Each row was made from one path, in order. Every step used is in the known rows, and no mark comes twice. Write each row's path.
In the rows, 128 means zero.
Known rows:
bizif, guneb: [101 180 115  57 114 150  77 112 138 146 130 134 148 134 129 126 108 169
 100 103 126 106 117 154 135]
sodo, tava: [148 146 142 113  61 158 106 110 114 140 145 174 138 119 147 162 166 169
 104 126 117 104 147 125 123]
kuni, pavi, dutel, bizif, guneb: [126 191 128  86 183  94  51 140 131 181 106 148 118 123 131  45 115 129
  98 123 153 113 110 136 155]
zedi, kuni, vuri, suti, sodo: [ 95 150 126 146 136 166 132 176 111 141 130 120 144 115  86 124 146 116
 165 136 100 120  87 130 133]
pavi, kuni, vuri, suti, sodo, tava: [170 207 148 107 108 140 104 146  86 152 140 213 186  93 107 147 166  86
 165 124 100 118 112 114 146]
dutel, pavi, kuni, vuri, suti, sodo, zedi: [163 193 161  49 179 107 140 129 100 134 131 165 147 139 101 146 110  39
 193 129 133 181 102 134 141]
vuri, suti, sodo, zedi, kuni, pavi, dutel: [126  59 139 156 205  89 147 153 144 134 111 115 114 177 108  98 143  93
 152 180 137 130 125  73 143]
tava, sodo, zedi: [105  86 147 132 100  90 125 126 157 113 122 128 117 163 164 146 107 110
  95 116 152 148 148 137  79]
vuri, suti, sodo, zedi: [ 79 141 137 127 129 128 158 115 101 105  93 141 130 132 136 187 101 126
 138 123 154 128 142  56 145]
vuri, suti: [ 77 165 143  78 110 168 117 101 106 105 120 159 131 107 151 158 119 143
  95  88 109 123 154  97 131]
zedi, kuni, vuri: [151 141 123 116  97 183  99 153 140 149 145 123 131 121  91  99 141 127
 143 146  93 124  91 208 106]
vuri, suti, sodo: [ 48 164 124 149 129 160 132 133  94 110 128 130 155 120 126 171 125 153
 129  99 117 118 132  78 142]
kuni, pavi, dutel, bizif: [132 158 140 147 155 113  78 144 115 143 116 128 100 113 135  63 129 126
 102 140 135 127 125 141 131]
dutel, bizif: [112 168 128 138 105 150 104 116 105 131 108 105 106  80 142 130 101 153
  94 108 141 118 125 163 122]
zedi, sodo: [111 145 110 137 100 147 148 111 162 143 130 116 108 135 135 104 146 156
 128 113 105 128 126 136 121]
kuni, vuri, suti, sodo, zedi: [ 84 205 159 109 114 143 131 149  87 136  94 171 132 123 113 152 111 101
 169 128 142 149 111  75 144]
sodo, suti: [130 142 147 120  92 181 107 102 103 104 145 100  93 104 106 193 114 150
 116 113 126 114 139 134 149]
pavi, dutel, bizif, guneb: [134 189 111  86 163 101  66 126 160 174  74 164 125 106 137 101  56 157
  78 124 156 102 124 154 135]
tava, sodo, suti: [102  99 152 167  97 126 114 132 130 110 157  94 108 125 130 182 125 124
  99 100 136 121 145 143 111]
pavi, dutel: [139 134 120 130 125 150  92 119 151 130 124 161 136 137 123 131  81 165
  99 136 105 124 140 152 111]
dutel, pavi, kuni, zedi, sodo, suti: [200 120 113 107 194  96 193 103 122  90 149 105  99 136 118 150 108  69
 149  92 151 166 135 124 167]
vuri, suti, sodo, tava: [ 90 147 142 152  92 142 137 131  85 137 128 187 155 115 138 188 178 160
 125 115 122 100 143  44 146]
suti, sodo, tava: [119 135 124 190  72 145 129 134 105 141 147 140 157 127 121 172 173 179
 133 140 121  95 130 104 131]
suti, vuri: [ 77 141 123  97  94 139 100 106 142 146 142 127 169 106 153 114 113 190
 140 128  97 141 130 167 105]

Which path is each row?
[133  77 122 129 132 159 113 138 125 122 167  61 114 153 105  70 201 135
 134 144  99 120 107 181 119] | zedi, kuni, pavi
[130 142 137 149 102 150 131 176 111 171 129 177 149 114 102 144 199 121
 158 148 111 102 101 102 137] | zedi, kuni, vuri, suti, sodo, tava
[162 115 105 127 162  82 175 100 155 112 130 103 147  94 140 109  86 109
 173 124 134 152 145 128 146] | pavi, kuni, zedi, sodo, suti, vuri
[149 122 106 156  86 106 177 129 125 124 117 184 126 134 172 114 165 145
 110 111 142 122 160  60 138] | kuni, zedi, sodo, tava
[138  18 133 146 125  81 151 133 194 119 122  88 110 172 144 131 124 103
 104 149 147 129 132 172  67] | tava, sodo, zedi, kuni
[ 75  91 150 147  99  94 112 127 156 144 156 102 141 108 151 149 114 152
 131 113 130 139 146 143 101] | tava, sodo, suti, vuri
[182 124  93 103 189  95 188 113 133 101 149 126 132 153 142  96 117  88
 135  96 127 173 131 143 132] | dutel, pavi, kuni, zedi, sodo
[108  77 124 138 155 122 175 126 146 115  97  87 116 147 118 173 121 113
 151 159 144 119 125  93 129] | vuri, suti, sodo, zedi, kuni
[ 99 142 147 106 101 146 106  95 134 138 145  98 132  88 129 163 101 176
 152 131 117 124 139 144 137] | sodo, suti, vuri
[100  70 138 139 171 106 165 137 114 114 124  68 109 163 109 112 182  91
 167 157 148 129 113  84 151] | vuri, suti, sodo, zedi, kuni, pavi
[159   4 145 159 171  54 124 159 199 134 134 117 104 202 134  63 142  76
 109 178 141 146 130 147  79] | tava, sodo, zedi, kuni, pavi, dutel
[109 133  92 160 120 122 178 134 127 100 115 133 125 132 159  99 117 141
 111  91 140 143 144  92 134] | kuni, zedi, sodo
[164  90 122 163 179 109 100 153 149 151 120  88  90 124 118  50 146 114
 110 169 122 114 106 176 119] | zedi, kuni, pavi, dutel, bizif
[134 132 142 129 142 142  77 134 117 132 144 150 127 150 119  72 143 143
 110 139 100 132 129 135 130] | kuni, pavi, dutel
[124 123 113 168 126 129 177 122 117  93 121 103  79 117 131 149 113 129
 119  95 156 130 152  68 166] | kuni, zedi, sodo, suti
[148 120 122 166 119 134 136 170 148 153 113  91 118 149  71 129 127 109
 188 185 133 129  81 171 117] | suti, sodo, zedi, kuni, vuri
[166  67 124 109 117 135 146 102 167 119 112  85 100 151 121 140 114 124
 128 167 134 117 127 171 107] | sodo, zedi, kuni
[177 123 102 122 142 138 123 114  96  61 133 128 168 109 137 129  75 103
  97 101 125 140 146 158 120] | pavi, kuni, zedi
[147 137 118 131  70 129 149 114 159 170 132 164 118 136 150 124 193 161
 125 123 115 111 140 100 130] | zedi, sodo, tava
[185 128 109  84 181 121 147 113  88  68 156 136 155 134 140 134  89  94
 111  95 132 167 139 162 128] | dutel, pavi, kuni, zedi
